What can hang from each mark
vatar: purug
zeru: fenor
gego: fenor
purug: fenor vatar
kudal: fenor
vute: fenor
salut: fenor
nebi: fenor
fenor: kudal nebi purug vute zeru
puso: fenor

Every row comes from one small tree of marks. The marks that hang from a mark follow it in brackets, in alphabetical order. Every link used is in the known rows. Which tree was each row made from?
Known rows
gego{fenor{purug{vatar} vute zeru}}: -1.157	2.442	1.768	2.625	0.172	0.684	-0.769	-2.235	0.191	-0.046	4.403	0.521	2.484	-1.006	2.053	2.223	3.096	-0.802	-0.730	-1.910	-2.677	-0.257	-0.689	-0.032	-0.148	-3.726	-0.902	-1.982	-1.963	-3.099	-0.920
vute{fenor{nebi purug zeru}}: -0.547	2.843	1.690	2.293	0.263	1.669	-0.794	-2.484	2.005	-0.013	4.199	0.494	1.412	0.479	2.020	1.919	2.824	-3.083	-0.954	-0.965	-1.959	0.155	-0.320	0.250	-0.066	-1.701	0.201	-1.283	-0.378	-2.958	-0.562
vute{fenor{nebi}}: 0.316	0.860	0.154	0.871	0.564	0.465	-0.496	-1.904	2.582	0.057	2.634	0.274	0.797	-0.093	1.662	1.575	2.805	-1.544	-0.851	0.032	-1.934	0.808	0.631	0.390	0.474	-0.647	2.062	-1.236	0.120	-2.366	-0.098
zeru{fenor}: 0.701	0.000	-2.633	0.193	0.443	-0.056	-0.662	-0.148	1.486	-1.102	1.940	0.197	2.270	-1.020	1.546	1.400	2.329	-0.834	-1.258	0.602	-1.846	0.211	0.522	-0.040	0.121	-2.114	1.166	-1.501	0.275	-0.649	-0.397
zeru{fenor{kudal nebi purug{vatar} vute}}: -0.071	-0.512	1.976	2.365	0.191	3.493	-0.621	-2.199	0.978	-0.591	4.789	0.408	3.310	0.581	1.360	3.276	2.788	0.132	-2.173	-1.211	-2.564	0.530	-0.155	-2.501	0.504	-0.404	0.000	-1.937	-1.988	-2.127	-0.411
vatar{purug}: 0.647	0.025	-1.223	0.860	0.379	0.270	-0.935	-1.259	-0.283	0.320	0.901	0.144	3.148	-2.294	1.868	1.632	2.406	-1.244	-1.658	0.155	-1.666	0.461	0.274	-0.232	-0.117	-0.799	-0.361	-0.633	-0.799	-0.930	-0.492
vatar{purug{fenor}}: 0.493	0.053	-2.478	-0.116	0.046	1.764	-0.960	-1.597	-0.483	0.098	1.984	-0.049	2.783	-2.678	2.607	1.858	3.263	-1.907	-1.612	1.382	-1.834	0.118	0.044	-0.117	0.362	-2.528	0.592	-0.851	-1.433	-1.629	-0.301
nebi{fenor{kudal purug{vatar} vute zeru}}: -0.860	0.977	2.999	2.350	-0.115	1.471	-0.780	-2.786	-0.345	0.150	5.021	0.492	3.854	-0.241	1.964	3.309	2.868	-0.261	-1.976	-2.972	-2.789	-0.103	-0.697	-1.979	0.321	-1.232	-1.605	-0.897	-3.236	-2.725	-0.755
kudal{fenor{nebi purug vute zeru}}: -1.232	1.929	3.347	2.387	0.551	1.115	-0.563	-2.042	1.175	0.551	4.289	0.590	2.581	0.783	3.258	2.544	2.388	-2.746	-1.109	-2.174	-2.406	0.028	-0.518	-1.391	0.133	-0.256	-1.444	-0.887	-2.412	-2.453	-1.227
fenor{kudal nebi purug{vatar} vute zeru}: -0.964	0.754	3.886	3.338	0.208	3.785	-0.492	-3.060	0.441	0.179	4.879	0.630	3.995	0.268	2.106	3.217	2.642	-0.636	-1.356	-2.731	-2.627	0.245	-0.720	-2.113	0.279	-0.428	-1.419	-1.482	-3.523	-3.109	-0.823
kudal{fenor{nebi purug}}: -0.166	1.323	1.028	1.512	0.910	-0.430	-0.976	-1.462	1.640	-0.256	3.447	0.361	2.028	0.404	3.044	2.420	2.423	-1.951	-1.605	-1.042	-1.672	0.897	0.027	-0.807	0.432	-0.078	0.254	-1.090	-0.975	-1.496	-0.755
fenor{kudal nebi purug vute zeru}: -0.712	1.130	4.374	3.631	0.011	4.004	0.034	-2.120	0.796	0.667	4.376	0.593	3.891	-0.034	2.562	3.248	2.267	-0.531	-1.617	-3.396	-2.344	-0.042	-0.496	-2.424	-0.018	0.568	-0.894	-0.483	-2.918	-2.597	-0.972
gego{fenor{kudal purug vute zeru}}: -1.177	1.844	3.193	3.586	-0.302	3.336	0.253	-1.335	0.871	0.304	4.480	0.528	3.134	-1.481	2.580	2.846	2.606	-0.408	-1.254	-2.791	-2.342	-0.522	-0.532	-0.973	-0.183	-2.060	-0.416	-0.738	-2.281	-1.953	-0.833
vute{fenor}: 0.195	0.942	-1.195	0.394	0.434	-0.238	-0.598	-1.248	1.692	-0.348	2.199	0.210	1.249	-0.974	1.607	1.205	2.990	-0.990	-0.631	0.366	-1.712	0.647	0.608	0.345	0.065	-1.350	1.500	-1.231	0.396	-1.522	-0.203
fenor{kudal nebi purug{vatar} zeru}: -0.581	1.349	1.864	2.878	0.367	3.193	-0.992	-2.912	0.831	-0.518	4.799	0.513	4.115	-0.347	1.911	2.704	2.839	-1.842	-1.113	-2.022	-2.145	0.447	-0.670	-0.774	0.357	-1.324	-1.211	-1.743	-2.897	-2.782	-0.587
purug{fenor}: 0.254	0.485	-2.341	-0.285	0.202	0.549	-0.685	-0.952	0.379	-0.617	2.236	0.040	2.070	-2.044	2.740	1.715	3.222	-0.301	-1.145	0.797	-1.775	0.262	0.359	0.092	0.363	-2.315	1.565	-1.554	-0.896	-1.674	-0.380
vatar{purug{fenor{kudal nebi vute}}}: 0.025	-1.248	1.541	1.391	-0.197	5.122	0.003	-2.337	-0.315	1.184	3.204	0.044	3.615	-2.024	3.105	3.290	3.054	-1.495	-2.244	-0.546	-2.439	0.090	0.030	-2.051	0.844	0.146	0.156	-0.290	-3.191	-2.222	-0.276
puso{fenor}: -0.140	0.458	-0.069	1.150	0.388	-1.409	-0.571	-1.646	0.514	-0.748	1.528	0.265	1.408	-1.129	3.275	1.683	3.072	0.153	-1.066	-0.684	-1.870	-0.165	0.322	-0.202	0.137	-1.160	0.775	-1.160	0.471	-0.996	-0.469
salut{fenor{kudal nebi vute zeru}}: -0.336	-0.163	1.877	2.187	0.454	4.663	0.516	-1.313	0.996	1.199	3.464	0.541	1.863	-1.238	2.814	1.742	2.222	-2.082	-0.994	-2.625	-2.732	-0.434	-0.237	-0.551	0.489	-1.162	-0.698	-0.957	-2.340	-2.073	-0.964
gego{fenor{kudal nebi vute zeru}}: -0.808	0.648	3.325	3.101	0.223	3.737	0.696	-2.013	1.592	0.676	3.660	0.529	2.536	-1.236	2.683	2.614	2.675	-2.038	-0.869	-3.350	-2.715	-0.116	-0.160	-0.540	0.636	-1.489	0.153	-0.805	-2.709	-2.567	-0.480
zeru{fenor{kudal}}: 0.527	-0.729	-1.756	0.779	0.173	2.120	-0.324	-0.546	1.647	-1.130	2.614	0.199	3.154	-1.498	1.522	2.016	2.465	-0.588	-1.373	-0.181	-1.725	0.198	0.448	-0.638	0.344	-0.970	0.747	-1.072	-0.763	-0.178	-0.156
vatar{purug{fenor{kudal nebi zeru}}}: -0.074	0.470	0.155	1.302	-0.183	5.489	-0.387	-2.541	0.031	0.425	3.449	0.159	3.838	-2.409	2.917	2.680	3.267	-4.418	-1.440	-0.224	-2.055	-0.263	-0.459	-0.217	0.840	-1.939	-0.420	-0.593	-3.231	-2.335	-0.217

Which tree is each row?
0.238	-0.045	-0.356	2.044	0.326	2.731	-1.061	-2.210	1.436	-1.295	4.607	0.312	3.187	0.327	1.321	3.024	2.915	-1.145	-1.991	-0.534	-2.031	0.803	-0.031	-1.333	0.636	-1.227	0.442	-2.299	-1.557	-1.844	-0.208 => zeru{fenor{kudal nebi purug{vatar}}}
0.143	0.471	1.683	2.266	0.335	1.237	-0.568	-0.906	1.166	-0.190	3.942	0.375	2.063	0.653	1.964	2.873	2.134	-0.405	-2.292	-0.779	-2.420	0.279	0.171	-2.001	0.057	-0.128	0.579	-1.392	-0.522	-1.982	-0.742 => zeru{fenor{nebi purug vute}}
-0.503	-0.069	1.843	1.638	-0.353	5.885	0.058	-2.806	-0.422	1.162	3.709	0.244	3.868	-2.090	3.117	3.098	3.165	-3.000	-1.648	-0.930	-2.668	-0.501	-0.498	-1.383	0.767	-1.180	-0.860	-0.210	-3.847	-2.747	-0.499 => vatar{purug{fenor{kudal nebi vute zeru}}}
0.040	0.173	1.049	2.007	0.434	0.987	-1.056	-1.964	0.885	-0.588	4.280	0.392	2.344	0.879	1.429	2.766	2.620	-0.568	-1.985	-0.463	-2.671	0.515	-0.049	-1.745	0.326	-1.370	0.088	-2.181	-1.070	-2.825	-0.697 => zeru{fenor{nebi purug{vatar} vute}}
-0.372	0.548	2.370	2.073	0.523	1.510	-0.118	-1.631	0.862	0.692	2.733	0.534	2.625	-0.424	2.546	1.951	2.160	-1.583	-0.877	-2.353	-2.692	-0.042	-0.013	-1.167	0.118	-0.427	-0.447	-0.882	-1.944	-2.811	-0.891 => fenor{nebi vute zeru}
-0.314	0.564	0.261	1.206	0.091	4.229	-0.061	-2.091	1.042	-0.232	3.655	0.256	3.104	-1.554	3.198	2.440	3.238	-2.594	-0.932	-0.839	-2.092	-0.100	-0.265	-0.312	0.901	-1.838	0.712	-1.211	-2.871	-2.582	-0.199 => purug{fenor{kudal nebi zeru}}
-0.775	1.122	3.591	2.744	-0.258	1.618	-0.211	-1.775	0.101	0.515	4.716	0.508	3.548	-0.289	2.451	3.396	2.424	-0.560	-2.228	-3.554	-2.541	-0.474	-0.467	-2.601	0.032	-0.320	-1.286	0.050	-2.696	-2.023	-0.889 => nebi{fenor{kudal purug vute zeru}}
-1.428	1.441	5.612	3.946	-0.167	3.406	-0.018	-2.945	0.761	0.262	4.528	0.574	2.804	0.506	3.815	3.267	3.022	-0.589	-1.579	-3.198	-2.546	-0.816	-0.568	-2.142	0.204	0.227	-1.028	-0.602	-2.050	-2.365	-0.824 => puso{fenor{kudal nebi purug vute zeru}}
0.273	0.872	0.850	1.946	0.778	0.049	-1.386	-2.179	0.746	-0.531	3.610	0.379	2.636	0.087	1.752	2.506	2.694	-0.231	-1.705	-0.880	-1.991	1.120	-0.022	-0.729	0.244	-0.952	0.089	-2.214	-1.320	-2.887	-0.562 => fenor{nebi purug{vatar}}
-0.970	1.997	3.411	3.508	-0.023	2.611	-0.314	-2.941	1.228	-0.517	4.366	0.522	2.676	0.012	3.695	2.951	3.181	-1.774	-1.532	-2.658	-2.014	-0.432	-0.550	-1.226	0.320	-0.399	-0.588	-0.875	-1.505	-2.078	-0.571 => puso{fenor{kudal nebi purug zeru}}
-0.393	1.142	-0.567	0.757	0.757	-1.652	-1.584	-1.828	0.553	-1.128	3.588	0.327	2.838	-0.144	2.167	1.909	2.856	-0.733	-1.011	-0.105	-1.676	0.963	-0.264	-0.056	0.265	-1.788	-0.322	-1.987	-1.137	-1.301	-0.702 => kudal{fenor{purug{vatar}}}
0.383	0.337	0.497	2.308	0.480	3.355	-0.295	-0.864	1.399	0.421	4.129	0.354	1.486	-1.149	2.495	2.338	2.230	-1.112	-2.111	-1.630	-1.824	0.407	-0.044	-0.542	0.329	-0.879	0.271	-1.381	-1.094	-1.281	-0.752 => salut{fenor{kudal nebi purug}}
-0.874	0.809	2.428	1.441	0.766	0.737	-0.271	-2.007	1.325	0.675	3.181	0.586	2.552	0.345	3.244	1.839	2.504	-3.135	-0.518	-1.832	-2.599	0.058	-0.157	-0.568	0.497	-0.609	-0.794	-0.830	-2.295	-2.157	-0.982 => kudal{fenor{nebi vute zeru}}
-0.477	1.221	0.784	1.165	0.930	0.151	-0.664	-1.665	1.772	-0.149	2.820	0.472	2.333	-0.356	3.144	1.449	2.617	-4.064	-0.313	-1.370	-2.106	0.310	-0.124	0.288	0.594	-1.389	-0.604	-1.077	-1.648	-1.900	-0.717 => kudal{fenor{nebi zeru}}
-0.010	-0.110	2.161	2.845	0.043	3.629	-0.120	-1.314	1.595	-0.157	4.203	0.392	2.969	0.492	2.051	3.494	2.242	0.051	-2.380	-1.787	-2.338	0.188	0.111	-2.757	0.267	0.697	0.462	-1.081	-1.707	-1.545	-0.665 => zeru{fenor{kudal nebi purug vute}}
-1.294	2.044	2.404	2.004	0.334	0.441	-0.645	-1.492	0.733	0.200	3.941	0.565	3.202	0.033	3.163	1.985	2.429	-1.418	-0.828	-1.608	-2.125	-0.298	-0.527	-1.208	-0.226	-1.167	-1.487	-0.832	-1.908	-1.478	-1.299 => kudal{fenor{purug vute zeru}}
0.675	-0.764	-0.707	1.316	0.768	3.055	-0.002	-0.711	1.494	0.422	2.925	0.294	1.099	-1.840	2.281	1.761	2.249	-1.571	-1.439	-1.338	-1.930	0.420	0.300	0.106	0.796	-0.958	0.729	-1.124	-1.200	-1.269	-0.494 => salut{fenor{kudal nebi}}
-0.162	-0.584	1.759	2.275	0.450	3.824	-0.378	-1.876	0.427	0.737	4.742	0.445	2.025	-0.597	2.101	2.514	2.597	0.241	-1.970	-1.793	-2.626	0.513	-0.320	-1.503	0.557	-0.669	-0.586	-1.921	-2.290	-2.298	-0.850 => salut{fenor{kudal nebi purug{vatar} vute}}
-0.794	-0.240	1.723	1.272	0.030	4.897	-0.234	-3.138	0.197	0.019	4.421	0.363	3.513	-1.188	2.839	2.684	3.632	-1.444	-0.761	-1.199	-2.905	-0.007	-0.474	-1.173	1.135	-2.110	-0.208	-1.702	-4.012	-3.481	-0.358 => purug{fenor{kudal nebi vute zeru} vatar}
-0.884	2.300	0.935	1.644	0.891	0.070	-1.527	-2.841	1.023	-0.681	4.680	0.543	2.749	0.480	2.640	1.927	3.031	-3.585	-0.820	-1.133	-2.125	0.602	-0.713	0.069	0.510	-2.292	-1.561	-2.060	-2.126	-2.607	-0.841 => kudal{fenor{nebi purug{vatar} zeru}}
-0.347	1.325	3.269	3.161	0.347	0.306	-0.184	-1.421	1.215	0.819	3.698	0.418	1.405	-0.535	2.394	3.084	2.543	-0.353	-2.102	-2.196	-2.438	0.366	0.057	-1.143	0.140	-0.810	1.086	-1.232	-0.916	-2.763	-0.813 => gego{fenor{nebi purug vute}}
-0.424	0.908	-0.946	0.634	-0.185	3.787	-0.209	-1.557	0.367	-0.632	3.277	0.193	3.568	-2.394	3.107	2.077	3.235	-1.836	-0.499	-0.421	-1.937	-0.532	-0.278	-0.071	0.481	-2.592	0.347	-1.253	-2.533	-1.659	-0.355 => purug{fenor{kudal zeru}}
-0.249	-0.271	0.699	2.011	-0.055	2.454	-0.745	-1.722	0.602	-0.855	4.368	0.339	3.725	-0.079	1.300	2.899	2.744	1.022	-1.894	-0.626	-2.367	0.217	-0.156	-2.353	0.120	-1.205	-0.122	-1.703	-1.900	-1.307	-0.485 => zeru{fenor{kudal purug{vatar} vute}}
-0.319	0.998	1.625	1.111	0.184	-0.875	-0.303	-1.495	0.008	0.496	2.966	0.454	2.397	-0.618	2.309	2.150	2.447	-1.381	-1.469	-2.442	-2.823	-0.330	-0.025	-1.217	0.150	-1.393	-0.971	-0.250	-1.873	-2.521	-0.939 => nebi{fenor{vute zeru}}
-1.068	2.714	2.379	3.035	0.022	0.722	-0.224	-1.409	0.657	0.341	3.883	0.517	2.001	-1.003	2.507	2.228	2.614	-0.979	-1.132	-2.291	-2.473	-0.542	-0.503	-0.171	-0.431	-2.849	-0.424	-1.133	-1.367	-2.559	-1.035 => gego{fenor{purug vute zeru}}
0.220	1.059	-0.418	0.951	0.492	-2.389	-1.647	-2.038	-0.155	-0.776	4.004	0.277	2.397	-0.368	1.516	2.654	2.983	-0.077	-2.312	-1.013	-2.207	0.740	-0.081	-0.964	0.249	-1.813	-0.243	-1.704	-1.124	-2.359	-0.500 => nebi{fenor{purug{vatar}}}
-0.519	0.106	2.616	1.746	-0.050	1.217	0.071	-1.752	0.323	0.554	3.305	0.440	3.420	-1.030	2.519	2.802	2.463	-0.872	-1.681	-3.246	-2.740	-0.344	-0.115	-1.777	0.373	-0.540	-0.764	0.025	-2.760	-1.978	-0.630 => nebi{fenor{kudal vute zeru}}
-0.374	2.220	0.077	1.357	0.296	-1.568	-1.584	-2.462	-0.062	-0.737	4.450	0.425	2.681	-0.335	1.751	2.374	3.022	-2.003	-1.806	-1.856	-2.385	0.083	-0.616	-0.464	0.106	-2.818	-1.351	-1.827	-1.630	-2.828	-0.774 => nebi{fenor{purug{vatar} zeru}}
-0.487	2.919	1.788	3.007	0.347	0.675	-0.438	-1.739	1.572	0.011	4.157	0.517	1.564	-0.869	2.548	2.450	2.773	-2.831	-1.276	-2.217	-2.123	0.090	-0.452	0.354	0.047	-2.900	0.070	-1.627	-0.999	-2.916	-0.701 => gego{fenor{nebi purug zeru}}
0.479	-0.730	-0.439	0.854	-0.035	4.655	-0.427	-2.309	0.236	0.432	2.870	-0.026	3.399	-2.547	2.766	2.806	3.138	-2.318	-2.087	0.272	-1.956	0.311	0.010	-1.021	1.011	-0.747	0.636	-0.646	-2.729	-1.764	-0.050 => vatar{purug{fenor{kudal nebi}}}
-0.455	1.921	1.507	2.289	-0.118	1.037	-0.673	-1.837	0.624	-0.268	4.311	0.408	3.442	-0.660	2.290	3.038	2.486	-1.785	-2.164	-2.673	-2.015	-0.263	-0.479	-1.212	0.089	-1.114	-0.935	-0.314	-2.303	-1.743	-0.649 => nebi{fenor{kudal purug zeru}}
-0.434	1.072	0.247	2.386	0.207	1.352	-0.770	-1.750	0.973	-0.699	4.176	0.263	2.800	-1.791	1.904	2.777	3.196	0.125	-1.482	-1.465	-1.863	0.714	-0.188	-0.050	0.354	-2.714	0.670	-1.816	-1.615	-1.772	-0.229 => gego{fenor{kudal purug{vatar}}}
0.331	-1.323	1.351	1.863	0.203	3.698	0.239	-0.982	1.790	-0.093	3.111	0.316	2.848	-0.106	1.882	2.724	2.260	-0.262	-1.785	-1.355	-2.493	0.227	0.420	-2.100	0.713	0.417	1.013	-0.902	-1.643	-1.343	-0.328 => zeru{fenor{kudal nebi vute}}
-0.242	1.070	-1.288	0.223	0.506	1.622	-1.024	-2.884	0.231	-0.659	3.838	0.265	2.366	-1.095	2.569	1.730	3.623	-2.948	-0.501	0.138	-2.543	0.215	-0.411	0.495	0.928	-3.872	0.162	-2.420	-2.425	-3.576	-0.344 => purug{fenor{nebi zeru} vatar}
-0.517	2.157	-0.311	1.895	0.375	-0.113	-1.525	-2.145	0.100	-0.840	3.535	0.486	3.505	-0.638	1.718	1.828	2.829	-0.890	-0.843	-1.010	-2.028	0.240	-0.611	-0.048	-0.302	-2.982	-1.269	-1.941	-1.658	-2.445	-0.890 => fenor{purug{vatar} zeru}
-0.565	1.572	0.910	1.913	0.067	0.893	-1.129	-2.731	0.088	-0.677	4.810	0.418	3.638	-0.547	1.744	2.885	3.028	-1.465	-1.903	-2.310	-2.217	0.172	-0.691	-0.986	0.373	-2.239	-1.354	-1.254	-2.647	-2.362	-0.562 => nebi{fenor{kudal purug{vatar} zeru}}
0.174	-0.673	-0.649	0.400	0.342	3.525	-0.658	-2.440	0.756	-0.590	3.762	0.123	2.998	-1.539	2.499	2.649	3.711	-1.066	-1.208	-0.171	-2.123	0.845	0.060	-0.627	1.319	-1.631	1.362	-2.104	-2.785	-2.566	0.113 => purug{fenor{kudal nebi} vatar}
-0.441	0.602	-0.023	0.613	-0.255	3.401	-0.555	-2.046	-1.215	0.961	2.712	0.171	3.102	-2.581	3.036	1.934	3.185	-2.499	-1.156	0.287	-2.550	-0.718	-0.509	-0.591	0.183	-2.745	-1.056	-0.609	-2.675	-2.460	-0.808 => vatar{purug{fenor{vute zeru}}}
0.180	-1.302	1.470	1.755	0.578	3.683	0.453	-0.916	1.120	1.203	3.144	0.384	1.433	-1.287	2.488	2.032	2.186	-0.267	-1.540	-2.013	-2.475	0.193	0.227	-1.212	0.616	-0.121	0.415	-0.960	-1.891	-1.593	-0.734 => salut{fenor{kudal nebi vute}}
-0.200	0.369	2.615	2.469	0.602	0.758	-0.958	-2.318	0.174	0.188	3.844	0.452	2.763	0.597	1.921	2.850	2.524	0.874	-1.787	-1.604	-2.513	0.899	-0.082	-2.031	0.147	-0.040	-0.347	-1.804	-1.788	-3.152	-0.848 => fenor{nebi purug{vatar} vute}
-0.225	2.335	0.641	1.662	0.152	-1.195	-0.980	-1.514	0.425	-0.256	3.912	0.456	2.276	-0.628	2.255	2.479	2.582	-1.815	-2.089	-2.160	-2.135	-0.151	-0.390	-0.689	-0.105	-2.070	-1.007	-0.751	-1.247	-2.341	-0.867 => nebi{fenor{purug zeru}}
0.213	-1.031	0.157	1.283	0.027	3.081	0.115	-0.608	1.275	-0.383	2.587	0.263	3.241	-0.858	1.774	2.357	2.314	0.562	-1.474	-0.920	-2.256	-0.017	0.456	-1.781	0.245	-0.408	0.619	-0.777	-1.447	-0.557	-0.439 => zeru{fenor{kudal vute}}
0.230	0.540	-0.578	1.625	0.328	2.620	-0.361	-0.433	0.836	-0.051	3.687	0.290	1.872	-1.911	2.290	1.869	2.273	0.151	-1.795	-0.779	-1.508	0.219	-0.062	-0.392	0.069	-1.311	0.120	-1.226	-0.979	-0.551	-0.794 => salut{fenor{kudal purug}}
-0.595	0.546	-1.504	0.322	0.037	3.339	-0.702	-2.576	0.136	-1.166	3.861	0.206	3.673	-2.342	2.535	1.874	3.690	-1.658	-0.432	-0.147	-2.195	-0.122	-0.489	0.204	0.797	-3.778	-0.084	-1.993	-3.092	-2.227	-0.200 => purug{fenor{kudal zeru} vatar}
-0.385	1.170	1.508	1.644	0.205	3.891	-0.078	-2.436	2.495	-0.004	3.368	0.415	2.191	-0.504	1.899	1.923	2.973	-3.090	-0.436	-1.428	-1.994	0.237	0.048	0.170	0.539	-1.075	0.626	-0.657	-1.507	-2.311	-0.110 => vute{fenor{kudal nebi zeru}}
-0.484	0.017	2.236	2.395	0.048	2.258	-0.630	-2.041	-0.029	-0.141	3.945	0.384	4.134	-0.658	1.774	3.054	2.600	2.358	-1.672	-1.818	-2.153	0.594	-0.159	-2.333	0.025	0.052	-0.374	-1.300	-2.712	-1.795	-0.704 => fenor{kudal purug{vatar} vute}
-0.251	-0.227	2.183	1.051	0.924	-0.034	-0.208	-1.500	1.288	0.633	2.448	0.388	2.005	0.140	2.996	2.201	2.276	-1.297	-1.192	-1.301	-2.317	0.744	0.398	-1.339	0.623	0.708	0.192	-0.884	-1.834	-1.605	-0.771 => kudal{fenor{nebi vute}}
